Each row was made from one path, in order. Every step used is in the known rows, and no mark comes twice. Write each row's path.
Known rows:
rupam-gase: [ -0.3  -4.6  11.2  16.7   9.7 -10.3 -16.6   3.5  14.6  -4.9 -21.3  -4.9
  19.2   4.5   2.3   6.4  -2.2   0.6   0.0   7.1  -4.5   6.5   4.2  -3.7]
rupam-gase-pora-soga-gusuza: [  2.1   6.9   6.8  34.1   7.0 -18.6 -13.0 -16.8  11.8   1.8 -11.9 -25.4
  11.6 -14.1  12.9   4.6   7.3 -15.8  20.2  10.9   6.4  -0.7  -6.0  -6.3]
vasi-gusuza-gase: [-11.3  -6.4   3.7  22.0  11.0  -9.9  -2.8 -21.6  -2.4   2.2  -7.4 -47.3
  -5.6  -0.6  -1.1  -8.6  10.5 -22.1   5.3  12.4  -5.8   5.3   6.4   1.4]
vanoru-vasi-goti-gase-gusuza: [ 14.2   2.5  29.9   3.3  18.3  10.8  -7.5 -57.9  10.0  -6.6 -11.4  -4.7
  -4.3   2.4  -1.5 -14.3  16.8  -1.5   2.5  35.0  -4.0   5.9  23.8  -1.0]
goti-gase-pora-soga-gusuza: [  3.8   3.1   7.0  31.4  20.6  -1.8  -2.7 -41.1  -1.6   4.9  -0.1 -31.3
  -4.3 -15.0  18.6  -1.8  10.8 -18.2  20.2  20.9   8.2  -4.6  -4.7  -7.3]
pora-gase-goti-vasi: [ -3.5   0.9  35.5  14.6  42.6   6.9   5.7  -1.3  15.9 -19.2  -3.2  -4.9
   4.9  12.9   7.4  -5.8  -4.9  -1.7  15.3   9.9   9.3 -14.9  38.5   1.2]
gusuza-vasi-goti-gase-rupam: [ -3.5  -3.3  35.0   5.5  28.2  -0.1  10.7 -35.9  11.6  -4.3   0.1 -34.7
  13.0   1.8  -1.3 -15.8   0.3  11.0  -4.9  38.6   0.6   3.9  19.8   3.5]
pora-soga-gusuza-vasi-vanoru: [-12.7  -0.8 -14.0  12.0   3.5   7.1   4.8  23.2  24.1  19.4  -1.9 -47.3
  -6.2 -26.9  -0.9  -6.2   1.4  -7.6  16.4   9.5  17.0   3.2   1.4   0.0]
biza-soga-gusuza: [ -8.2  -1.7 -20.9  26.9   8.9   7.9   1.7   6.4   9.6   8.4  -7.1 -33.4
  -0.6 -16.8 -16.4   0.7   9.0  -7.5  12.4   7.5   0.9   8.0  -5.2  -3.2]
vanoru-vasi-goti-gase-pora: [ 17.8   2.6  25.2   4.2  10.4 -11.2 -11.2 -60.8  11.3  -5.2  -3.0 -18.2
   4.5   8.3   9.7 -11.7  13.9  -2.4   9.3  38.2  -6.3   3.7   5.3  -5.1]
gusuza-vasi-goti-gase-pora: [ 10.7  -1.2  28.8  15.6  15.5 -16.2 -14.7 -42.5  11.2  -1.7  -4.5 -37.8
  -0.6  -0.1  11.4  -9.4  10.0   7.3   8.2  43.1  -3.0   2.2  -0.5  -2.7]
gase-goti: [ -0.2   3.6  25.8  11.4  32.9   3.7   1.6 -15.7  -3.1  -8.8  -2.2  -4.8
   3.7   4.7   0.8   0.4  -2.7  -0.8   1.0   1.7  -6.3   6.2  17.9  -1.4]
gase-gusuza-vasi-vanoru: [  6.0  -2.3  10.0   4.4   9.0   7.9  -6.3   3.6  11.1  11.1  -3.6 -15.3
  -3.8  -5.9  -8.3  -7.6   6.1  11.6  -2.8   6.7   0.6   4.3   7.4   4.4]
goti-gase-pora-soga-gusuza-vasi: [ -3.2   0.7   9.3  32.4  16.9  -3.4  -2.8 -41.4  12.9  11.2   1.0 -48.9
  -7.8 -15.3  15.4  -6.6  13.3  12.1  19.5  27.1  13.7  -5.6  -6.1  -4.2]
biza-soga: [ -1.8  -6.4  -8.4  17.6   5.7   8.7   1.0   3.6  10.6   0.2  -3.8 -11.9
   6.6  -2.9 -14.9   4.9  -2.9   6.1   3.6   5.5   2.7   7.6  -6.2  -3.2]
pora-gase-goti: [ -6.3   3.4  17.8  18.7  32.9   2.0  -2.5  -1.2  -1.0 -16.3  -4.1  -6.9
   2.9  11.1   6.3  -6.2  -4.3   6.9   6.6   2.8   5.4  -8.5  30.0   2.4]
pora-gase-gusuza: [ 3.1  0.0 13.0 26.1 13.6  8.6 -7.7 -0.8 -3.8 -7.5 -5.7  4.6 -4.3  7.7
  3.4 -5.7  6.7  7.9  3.6  2.7  3.7 -9.4 24.0  3.5]
vasi-goti: [  4.8   0.8  15.7   9.6   7.4  -0.1  -4.0   2.6   4.9  -6.0  -9.2 -13.9
   0.9  -2.5   2.5   0.5   2.0 -24.4   5.1  19.9  -8.2  11.0  12.4  -2.9]
goti-gase-pora-soga-gusuza-vasi-vanoru: [  0.4   0.6  -4.6  15.9  15.7  -5.3  -6.0 -21.9  15.9  17.1   0.1 -54.6
  -5.5 -23.0  10.4 -10.2   7.0  -5.9  20.1  25.9  18.0  -5.4 -10.1  -1.7]
biza-soga-gusuza-gase: [-15.7  -6.9 -24.3  29.1   6.8   1.3   4.1 -20.2   6.0   9.1  -7.0 -52.0
  -3.4 -17.7 -16.7  -5.3   9.4  -6.0   5.3  13.7   7.6   4.2  -3.2   0.6]
soga-gusuza: [ -5.7  -2.3  -4.6  22.8  11.7   3.8   0.4   4.0   1.3   6.9  -8.3 -26.1
  -4.0  -9.5   0.2  -0.2   9.9 -15.4   8.7   6.3  -6.7   6.4   6.2  -2.6]

Which path is each row?
[  1.5  -3.6  26.2  22.2  10.2  -5.5 -18.3 -15.5  20.7   0.8 -19.0 -12.0
  10.4   0.6  -4.9  -0.9   8.9  33.0  -4.2  12.8  -1.5   3.9  10.3   2.4]
rupam-gase-gusuza-vasi
[ -2.1  -1.0   5.3   9.3   4.0  -1.0  -1.0 -13.9  15.0   4.2  -5.1 -26.1
  -1.4   8.7  -7.1  -7.8  14.7  -2.3  12.6   7.7  -7.8   9.1   9.2  -1.9]
vanoru-vasi-gusuza
[-11.7  -5.2  -1.9  24.7   8.0   1.9   0.1   5.2  14.9  13.6  -7.8 -44.5
  -7.8  -9.3  -2.8  -3.9  13.2  15.1   8.0  10.6  -1.7   5.7   4.7  -1.2]
soga-gusuza-vasi
[ -6.8  -2.7  12.7  17.5  17.2   2.4  14.4   1.2  -2.3  -9.2   6.5  -5.8
  17.9  14.5   2.2  -9.2  -6.3   8.8  -2.1   2.0   6.2 -10.4  26.0   4.9]
pora-gase-rupam
[ -9.8  -6.6  17.2  12.6  16.2  -2.8  21.1 -39.0  -8.4  -0.3   8.1 -21.3
  15.2   6.4  -2.2  -8.8  -4.3   2.2 -14.8   7.7   0.0  -0.3  16.1   4.1]
gusuza-gase-rupam
[  5.1   1.3  14.0  -0.6  -0.3   2.0  -0.7 -15.4  19.8  -2.9  -6.5 -11.6
   2.4   4.1  -3.0  -6.8   7.2  -2.9   5.4  21.0  -4.8  11.2  16.6  -3.3]
vanoru-vasi-goti
[ -0.4  -5.6  24.8   9.0  32.5   7.2  13.9 -36.0  -4.7  -3.8   2.8  -7.5
  18.6   9.0   2.6  -7.7  -4.2   2.4  -9.6  15.9  -2.4  -0.9  13.4   0.1]
goti-gase-rupam
[  0.1   0.3  29.7  26.4  14.1 -12.5   8.0 -44.3  12.3  -0.9   5.8 -45.3
  -3.0  -2.9  13.8  -6.0   9.9 -33.5  26.8  21.8   9.8  -7.3   3.6  -1.7]
goti-vasi-gusuza-gase-pora-soga
[ 13.6   1.0  32.4  13.3  28.0   8.7 -11.5 -39.3  -4.3  -9.2 -12.6  -7.4
  -5.6  -4.6   3.9  -8.0  11.0 -21.9   2.0  33.8  -6.9   6.2  19.0   0.0]
vasi-goti-gase-gusuza
[-18.3  -2.2  -7.6  29.7   6.9   4.2   9.9 -21.7   3.4   8.5  -2.1 -43.0
  -8.9 -20.6   7.6  -4.0   5.0 -18.0  10.4  10.4  15.0  -0.8   8.4  -0.9]
pora-soga-gusuza-gase
[ 12.5  -0.1  19.5  22.4   6.3 -26.4 -21.0 -18.6   7.2  -5.1 -13.6  -5.9
  21.6   7.5   9.3   6.4   3.1   1.2   4.6  10.7  -8.8   2.8  -7.4  -4.7]
rupam-gase-pora
[-16.5   2.8  -6.7  25.3  31.5   1.2   6.3 -38.7   1.3   0.6  -4.3 -52.7
  -3.6 -17.1 -18.0  -9.1   7.8  -4.3   5.6  12.5   7.3   4.2  10.3   2.0]
biza-soga-gusuza-gase-goti
[  1.9   2.1  22.3  23.5   8.4   2.6 -11.5  -1.4  12.5  -8.2  -8.3 -23.1
  -9.6   0.5   1.1 -13.8  10.7  15.9   8.2  25.7   7.2  -4.3  30.4   7.6]
pora-gase-gusuza-vasi-goti
[-10.9  -4.7 -31.3  11.5   3.5   5.6  -1.0  25.2  26.9  19.3  -5.6 -56.9
  -2.0 -23.6 -23.9  -6.8   4.7   3.9  11.4  12.1  10.4   7.0  -9.7   1.0]
biza-soga-gusuza-vasi-vanoru
[  5.8  -3.1  17.1  -1.5  14.2   3.3  -5.5 -38.8  18.4  -6.5 -10.8 -17.1
   2.3   3.5   3.2 -12.5   7.3  -2.3   5.3  35.1  -1.8   7.4  17.3  -4.1]
vanoru-vasi-goti-gase
[  5.1  -3.7  18.6   8.6  23.3   2.0  -9.4 -20.7   4.7  -8.8 -13.8 -18.4
   0.3  -2.8   7.7  -5.4   1.9 -23.3   4.7  35.3  -4.3   7.2  11.6  -3.6]
vasi-goti-gase
[ -1.4  -1.4  -1.4  31.2   6.6 -19.3  -3.9 -42.6  -9.2   8.2  -1.0 -44.8
  -4.5  -8.0   7.0  -5.7  17.4 -14.1   6.8  13.8  -5.4  -0.8  -3.1  -1.2]
soga-gusuza-gase-pora
[  3.2   1.0  30.5  -6.6  23.4   4.8  13.8 -54.7  11.6  -7.7   1.0 -14.1
  17.8   8.6  -2.6 -18.2   3.5   1.5  -4.1  33.9  -0.9   5.0  25.6   0.3]
vanoru-vasi-goti-gase-rupam
[ -9.3  -3.9  -7.8  22.1  19.3   4.4  -6.0 -17.9  24.9   5.0 -14.9 -66.2
  -7.6 -23.0 -15.0 -11.8  12.3   2.2  14.4  44.7   9.0   8.2   1.2  -1.1]
biza-soga-gusuza-vasi-goti-gase
[ -1.3   4.4  46.8  14.4  46.5 -12.3  -7.5 -14.0  24.6 -16.1 -21.6 -28.6
  15.7   6.5  -1.9  -4.5   4.5 -26.8  20.9  18.3  -6.3   3.2  24.4  -1.3]
rupam-gase-goti-vasi-gusuza
[  3.4  -0.4  32.1   4.6  31.6   2.5  10.7 -36.9  -2.7 -10.3  -1.7 -17.4
  16.2   1.9   2.2 -12.0  -2.3 -20.7  -3.9  33.9  -4.1   5.2  20.8   1.4]
vasi-goti-gase-rupam
[  7.5   3.7  19.5  25.7   3.6 -19.3 -13.3 -19.2  12.2  -4.9  -7.3  -4.4
  19.6  -1.8  14.8   9.0  -3.2  -1.6  12.0   9.0   6.9  -0.1  -6.8  -6.4]
rupam-gase-pora-soga
[ -1.1  -6.8  21.0  10.2  18.8   0.4  -8.6 -21.2  17.4  -2.9 -12.2 -37.2
  -2.3  -3.4   4.7  -9.8   3.5   7.0   3.8  40.3   1.2   6.0  11.0  -1.2]
gusuza-vasi-goti-gase
[-10.7   4.4  20.3   7.7  27.2  -8.7   3.9 -57.8   6.1  -3.5  -2.4 -45.2
  -4.3   8.0  -7.9 -18.6  12.9   0.6   6.6  11.1  -2.6   5.9  24.3   2.2]
vanoru-vasi-gusuza-gase-goti
[  4.6  -4.5  12.4  22.4   4.1 -18.2  -4.8 -45.3  -8.7   0.9   3.4 -24.6
   3.3   5.4   9.9  -2.3   6.1  -0.7  -1.8  11.3  -4.8  -1.2  -4.4  -1.4]
gusuza-gase-pora
[-14.6  -5.1 -18.8  27.1   4.6   6.8   2.2   6.3  23.2  13.8  -5.6 -51.9
  -4.6 -16.1 -19.3  -3.2  10.1  22.9  10.4  12.9   7.5   6.7  -6.4  -0.1]
biza-soga-gusuza-vasi
